Known rows, with every step that occurs
f/e/p/h: [ 2.20  2.32  0.03  3.80  2.06 -1.39  1.66 -0.26 -2.78  0.48 -1.63  0.50
 -0.71  0.88 -2.05 -1.06  1.05 -2.29 -0.71 -0.32  1.56  1.28 -0.08  0.32
 -2.33 -3.18]
p/h/b/f: [ 1.53  0.50 -3.24  4.02  1.67 -0.09  0.50  0.33 -3.99  0.95 -0.72 -0.57
 -2.03  2.61 -1.23 -1.41  0.89 -1.43 -1.62  1.54 -0.52  1.77  0.82 -1.55
 -3.68 -0.92]
b/f/p/h/e/q: [ 0.03 -0.27 -0.58  5.98  2.17  0.36  0.80 -1.28 -3.33 -0.28 -0.55 -0.86
 -3.06 -0.09 -1.39  0.73  1.45 -1.74 -1.58  0.92  0.41  0.63  0.54 -1.18
 -2.47 -1.35]
h/e/q/p/f: [ 0.69 -0.70 -2.65  3.65  0.71 -0.37  0.31 -2.46 -0.86 -0.79  1.92  1.35
 -3.20 -0.61 -1.83 -0.08  0.31  0.75 -2.81 -1.20  0.15  0.04  0.22  1.90
 -1.92 -2.42]
q/h/b/f/e/p: [ 2.57  3.21 -1.53  2.48  2.71 -2.80  1.97 -0.70 -3.61  1.53 -0.90 -1.35
 -2.70  2.96 -0.61  1.52  0.69 -2.28 -1.46 -0.22  0.28  0.00  1.34 -1.05
 -2.05 -2.86]
h/e: [ 2.41  0.09 -2.36  2.45  1.68  1.27  1.04 -1.48 -0.99  0.04  0.00  0.68
 -3.02 -0.14 -1.98 -2.14  1.68  0.43 -2.51 -2.00 -1.23  0.55 -0.21  1.52
 -3.55  0.59]
f/p: [ 1.01  1.44 -2.21  3.16  1.65  0.99  2.16 -1.51 -0.76 -0.06  0.45 -2.45
 -2.28 -0.13 -1.32 -2.01  0.17  0.53 -1.33 -0.53 -0.45  1.12 -0.30  0.80
 -2.51 -0.68]
f/h/e: [ 2.07  0.07 -2.06  2.77  2.73  0.89  0.02 -0.74 -1.92 -0.29  0.04  0.79
 -2.75 -0.55 -1.19 -1.15  0.90  0.56 -1.73 -3.04 -0.25  1.05 -1.06  0.39
 -2.62  0.68]
q/p/f: [ 0.81 -0.56 -3.75  2.93 -0.17 -0.10  1.16 -1.33 -1.46 -0.39  2.29  0.80
 -1.57  0.28 -1.34 -2.41 -0.65  0.54 -1.91 -0.95 -0.37  1.04 -0.50  2.04
 -1.88 -3.14]
b/p/h: [ 1.29 -0.36 -1.68  2.96  1.54  1.55  2.54  0.54 -4.29 -0.02 -1.28  1.38
  0.30  0.19 -0.75 -2.61  1.74 -1.72 -0.95  0.53  0.32  1.48 -1.14  0.64
 -3.09 -1.22]
b/f: [ 0.72 -0.38 -3.65  2.88  0.37  0.94  0.88 -0.80 -2.58 -0.12 -0.30 -1.07
 -2.31  1.74 -2.38 -2.48  0.84 -1.01 -2.30 -0.39 -1.63  0.97 -0.89  0.57
 -1.86 -1.28]
q/h: [ 2.28  1.17 -2.83  2.37  1.94  1.14  2.06 -0.85 -1.43 -0.47  1.11  0.32
 -2.04 -0.01 -0.27 -1.90  0.38  1.23 -1.49 -1.49 -1.58  0.36 -0.33  2.52
 -1.75 -0.99]
p/f/b: [ 1.14  0.59 -3.43  4.46  0.76 -0.04  0.86 -1.53 -0.30 -0.51  0.49  0.94
 -1.28  1.42 -1.51 -2.83  0.95 -0.61  0.22 -1.38 -0.74  1.24 -0.02  1.02
 -1.10 -3.59]
e/f/p: [ 1.59  2.27 -0.67  3.24  0.90  0.38  1.58 -1.33 -2.65  0.30 -0.38 -2.07
 -2.52  0.00 -1.08 -0.82  0.43 -0.81 -1.06  0.37 -0.89  1.25  0.38  1.00
 -1.16 -2.08]
e/h/b: [ 1.78  1.42 -3.16  2.13  2.55 -0.91  1.82 -1.67 -0.17  0.98 -1.22 -1.53
 -3.30  0.78 -1.75  0.13 -0.19 -0.69 -1.41  0.18 -0.99  1.70  0.11 -0.05
 -3.80 -0.19]
e/f/h: [ 1.98  1.65 -1.33  2.56  1.14  0.29 -0.13 -0.28 -3.36 -0.24 -0.28 -0.37
 -2.20  0.09 -1.16 -0.73  0.18 -0.35 -0.86 -0.85 -0.65  1.77 -0.71  0.63
 -0.31 -1.85]
b/p/f/e/q: [ 0.28  1.23 -1.51  2.94  0.62 -0.85  2.95 -1.58 -1.04 -1.33  0.05 -0.56
 -0.81  1.59 -2.60 -0.89  1.53 -1.57  0.61 -1.27  1.99  0.15 -0.21  1.16
 -1.10 -3.79]
f/p/h: [ 1.18  0.91 -1.24  4.46  2.27  0.97  2.06 -0.34 -2.33 -0.03 -0.06 -0.85
 -1.06 -0.34 -0.62 -2.02  0.33 -0.30 -0.67  0.42  0.25  1.71 -0.09  0.06
 -2.89 -1.47]
q/p/h/f: [ 1.44 -1.29 -2.26  3.61  1.45  0.11 -1.02 -0.81 -2.58  0.71  2.13 -0.10
 -0.72 -0.67 -0.09 -1.35  1.58 -0.56 -2.21  1.66 -0.03  1.76 -1.21  0.77
 -3.52 -2.93]
h/p/f/b: [ 0.08  0.40 -2.74  3.93  1.21 -0.29  1.25 -2.00  0.16 -0.32  0.39  1.38
 -1.59  0.38 -0.81 -1.50  1.02 -1.14 -1.40 -0.55 -1.21  0.59 -0.26 -0.36
 -2.62 -3.71]
q/p/h: [ 1.67 -0.82 -2.41  3.24  1.57  0.71  0.39 -0.21 -2.97  0.34  1.00  0.68
 -0.62 -0.71 -0.14 -1.82  0.57  0.00 -2.43  0.52 -0.21  2.06 -1.37  1.31
 -2.65 -2.05]
b/f/h/e: [ 1.11 -0.73 -2.62  3.44  2.13  0.36 -0.30 -0.38 -3.57 -0.13 -0.53  0.60
 -3.26  0.79 -1.46 -0.76  1.06 -0.95 -2.02 -2.24 -0.92  1.11 -1.13 -0.98
 -2.20 -0.14]
h/p/f: [ 0.00  0.42 -2.92  2.74  0.41  0.05  2.49 -1.48 -0.50 -0.68  0.71  1.05
 -2.18  0.26 -1.91 -1.98 -0.11 -0.26 -2.66 -0.75 -0.91 -0.09  0.08  0.55
 -3.39 -2.22]
e/h/p/f: [-0.68  0.04 -2.58  3.26  1.07 -1.10  3.09 -1.97  0.00 -0.40 -0.55  1.15
 -2.56 -0.24 -2.17 -0.09 -1.07 -1.77 -2.08 -0.44 -1.03  0.68 -0.48 -0.17
 -3.33 -2.81]
e/h/f: [ 0.81 -0.24 -2.57  2.92  1.64 -0.71  0.45 -2.26  0.19  0.14  0.07 -1.68
 -2.78 -0.16 -2.24 -0.56  0.85 -1.47 -1.49  0.55 -1.06  1.45 -1.14  0.63
 -3.20 -1.90]
f/e/q/h: [ 1.98  2.33 -1.19  2.64  2.72 -0.25  1.82 -2.13  0.31 -1.11  1.21 -1.72
 -2.12  0.53 -0.69  0.52  1.27  0.67 -0.41 -1.73  0.35  0.07 -0.08  2.19
 -0.70 -2.44]

Rows
[ 0.49  0.04 -2.64  2.86  0.78  0.08  2.25  0.29 -3.81 -1.16 -0.03  1.71
 -0.43  0.59 -1.22 -2.20 -0.26 -0.66  0.19 -2.06  1.12  1.04 -1.19  0.35
 -1.31 -2.19]	b/p/f/h
[ 2.52  0.40 -0.52  3.28  1.83  0.47  0.92 -1.25 -3.74  1.17 -2.13  2.06
 -1.31  0.36 -0.05  0.13  3.68 -3.50 -0.76 -0.20 -1.01  1.32 -0.44  0.22
 -1.65 -2.29]	h/e/f/b/p
[ 0.69  0.79 -2.63  2.85  1.40 -0.13  3.24 -1.19 -1.45 -0.74  2.01  1.90
 -1.95  0.06 -0.12 -0.81 -0.38  0.59 -2.26 -1.19 -1.20 -0.61  0.35  1.13
 -2.80 -2.96]	q/h/p/f
[ 0.01 -0.44 -1.42  4.48  1.47 -1.05 -0.31 -1.08 -2.93 -0.12  0.65 -1.54
 -1.23  1.04 -0.78  0.78  1.40 -2.17 -1.64  0.89  0.97  1.76 -1.26 -0.22
 -1.10 -4.35]	b/f/e/q/p/h
[ 2.85  0.91 -0.96  3.90  2.02  0.22 -0.61 -1.82 -1.89  0.85 -1.18  1.29
 -2.84  0.54 -0.64 -0.27  3.13 -2.09 -1.18 -0.92 -1.66  1.36  0.27  0.57
 -1.53 -2.18]	h/e/f/b
[ 0.61 -0.04 -3.12  2.58 -0.16  0.65  3.33 -0.51 -2.83 -0.66 -0.17  1.31
 -0.57  1.16 -2.14 -3.10  0.43 -1.00 -0.73 -1.06  0.16  0.54 -0.41  1.36
 -2.16 -2.39]	b/p/f
[ 2.69  1.61 -2.66  1.08  2.61  0.35  3.28 -0.30 -3.57  0.92  0.25  0.02
 -1.38  0.97  0.81 -0.26  1.19 -0.08 -1.26 -0.09 -0.52  0.19  0.22  0.78
 -3.37 -0.05]	q/h/b/p
[ 1.44  0.21 -2.92  3.70  1.86  0.30 -0.98 -2.05  0.43  0.28  0.93 -1.39
 -1.70  0.64 -0.85 -1.72  2.99 -0.87 -0.60  0.18 -0.94  1.25 -0.89  0.40
 -2.38 -2.62]	h/f/b
[ 0.19  0.43 -1.61  3.93  2.20 -0.91  1.25 -2.56  0.23  0.39 -0.07 -3.35
 -3.02 -0.76 -1.53  0.27  0.28 -1.74 -0.90  0.85 -0.60  1.57 -0.80 -0.19
 -3.28 -2.22]	e/h/f/p
[-0.12  0.32 -2.69  3.82  1.01  0.72  1.90 -1.18 -2.62  0.16 -0.09 -2.77
 -2.56  1.04 -1.65 -1.50  0.33 -1.13 -1.85  0.06 -1.08  1.11 -0.54 -0.38
 -1.87 -1.55]	b/f/p
[ 2.71  2.55 -1.67  3.48  2.01 -1.21  1.33  0.07 -3.29  1.33 -1.36  0.64
 -1.81  0.89 -1.38 -0.77  0.35 -0.96 -1.75  1.63  0.76  0.87  1.39 -0.56
 -3.68 -1.07]	e/p/h/b
[ 0.69  0.14 -2.95  2.27  0.84  0.58  0.22 -2.24 -0.31 -0.52  1.41 -1.36
 -2.63 -1.22 -1.26 -0.34  0.39  1.08 -2.89  0.22 -0.50  0.82 -1.48  2.44
 -1.20 -1.85]	e/q/p
[ 0.61 -0.87 -1.84  4.06  1.34 -0.09 -1.40 -1.55 -1.83 -0.25  2.32 -0.83
 -1.55 -1.38 -0.45  0.06  1.77 -0.07 -2.13  2.61  0.61  1.01 -0.98  1.15
 -2.42 -3.29]	e/q/p/h/f
[ 0.74  1.50 -3.05  3.35  1.83 -0.27  1.53 -1.18 -2.42  1.15 -0.18 -3.70
 -3.46  1.98 -1.20 -0.51  0.27 -0.80 -1.66  0.94 -0.74  1.04  0.79 -1.78
 -3.21 -0.48]	h/b/f/p
[ 1.42  1.03 -2.27  1.67  2.46  0.74  2.61 -1.44 -1.29 -0.15  1.14  0.62
 -2.09 -0.83  0.53 -0.35  0.51  0.65 -3.10 -0.62 -1.94 -0.48 -0.63  1.07
 -3.21 -1.21]	q/h/p
[ 0.74  0.54 -3.81  2.88  1.86 -1.27  1.29 -1.29 -1.66  1.22 -1.79 -2.05
 -3.53  1.99 -2.05  0.54 -0.12 -2.16 -1.67  0.81 -1.65  1.94 -0.14 -1.46
 -3.31 -0.94]	e/h/b/f
[ 2.12  0.67 -2.52  3.80  2.78 -0.04 -0.46 -1.83 -0.69  0.18  1.76 -0.46
 -1.42  0.37  0.89 -0.81  2.67 -0.21 -0.21 -0.19 -1.57  0.61 -0.48  1.10
 -1.73 -3.36]	q/h/f/b
[ 0.37 -0.18 -1.60  3.49  1.49 -0.10  1.46 -0.81 -3.08 -1.46 -0.03  2.29
 -2.06 -0.37 -1.59  0.23  0.81 -0.58 -0.50 -2.11  1.78 -0.10 -0.47  0.35
 -1.38 -1.51]	b/p/f/h/e/q
[ 0.84  0.52 -0.19  3.47  2.23 -0.64  0.77 -1.24 -2.26 -0.41 -0.02 -1.47
 -0.08  0.41 -1.33  0.26  3.43 -2.75  0.26  1.37  2.46  0.94 -0.92 -0.04
 -2.78 -3.56]	b/p/h/f/e/q
[ 1.45 -0.64 -2.21  2.55  1.53  0.54 -0.17 -2.62 -0.61 -0.18  1.29 -0.18
 -3.36 -1.56 -1.19  0.57  1.18  0.81 -3.71 -0.78 -0.64  0.16 -0.88  1.95
 -2.49 -0.75]	h/e/q/p
[ 2.88  0.99 -1.03  2.52  1.07  0.63  0.50 -1.48 -2.65  0.49 -0.65  0.80
 -3.10  0.36 -2.04 -0.75  1.85 -0.93 -2.38 -1.09 -1.40  0.85  0.54  1.46
 -2.44 -0.79]	h/e/f
[ 1.70  0.55 -0.23  4.57  1.48  0.48  0.99  0.25 -5.02  1.01 -2.38  1.80
  0.73  0.74  0.66 -0.66  3.06 -3.90  0.66  1.60 -0.11  2.46 -0.84 -0.28
 -0.93 -3.99]	e/f/b/p/h
[ 2.06  1.59 -1.84  3.62  1.18  0.27 -0.21 -1.32 -1.74  0.45 -1.17 -0.16
 -1.66  0.85 -0.74 -0.97  2.10 -1.66 -0.35  0.18 -1.67  1.87 -0.30  0.97
 -0.45 -3.26]	e/f/b
[ 3.01  0.83 -0.16  3.29  2.77  0.17  1.64 -0.94 -4.57  1.09 -1.22  2.91
 -1.15  0.10  1.69  1.23  3.44 -2.72 -0.30 -0.76 -1.23  0.77 -0.01  0.96
 -1.22 -2.82]	q/h/e/f/b/p
[ 0.87 -0.43 -3.46  4.22  0.87 -0.60  0.19 -1.76 -0.77  0.06  1.64  1.12
 -1.00  0.50 -0.14 -1.90  0.54 -0.38 -0.91 -0.91 -0.49  1.69 -0.85  1.23
 -1.09 -4.62]	q/p/f/b
[ 1.26  0.21 -2.58  2.64  1.74  0.94  1.67 -1.01 -2.07  0.38 -1.46  0.34
 -0.28  0.47 -0.17 -1.94  2.76 -1.87 -0.21 -0.47 -0.57  1.36 -1.73  0.58
 -1.71 -1.95]	f/b/p
[-0.53 -0.40 -2.76  2.64  1.58  0.20  0.43 -0.69 -3.16 -0.18 -0.45 -0.54
 -2.47  0.18 -0.71 -0.12  0.07 -1.20 -2.83 -0.45 -1.13  0.83 -2.03 -2.00
 -2.47 -1.46]	b/f/h/p
[ 3.29  1.51 -1.15  2.57  2.40 -0.36  2.26 -1.22 -2.82  0.68 -0.35  2.71
 -3.17 -0.61 -0.67  0.12  0.70 -0.11 -2.80 -1.66 -0.65 -0.87  0.63  1.85
 -2.37 -0.79]	q/h/e/p
[ 0.89  0.63 -3.28  3.47  0.90 -0.22  0.81 -0.23 -1.82 -1.40  1.32  1.10
 -1.79  0.68 -1.78 -2.49 -0.95  0.79  0.05 -2.49  0.24  1.15 -0.44  0.76
 -1.02 -2.05]	p/f/h
[ 1.06  1.55 -0.79  2.06  1.68  0.02  0.25 -0.83 -3.24  0.02 -0.29  0.09
 -2.42 -0.70 -0.42  0.69  0.36 -0.91 -2.33 -0.06 -0.93  1.02 -1.04 -0.74
 -1.59 -1.90]	e/f/h/p
[ 2.28  1.61  0.05  3.66  1.56  0.48  1.27 -1.74 -2.83  0.80 -0.71 -0.89
 -3.30 -0.21 -1.16 -0.10  1.22 -1.19 -1.76 -0.60 -0.92  0.79  0.77  0.43
 -2.40 -1.03]	h/e/f/p
[ 2.27  1.14 -1.03  2.67  2.46 -0.78  0.34 -0.59 -3.05  0.26 -1.33  2.07
 -3.00 -0.88 -1.79 -0.03  0.24 -0.60 -2.32 -2.20  0.68  0.30 -0.45  0.17
 -2.15 -0.21]	f/h/e/p
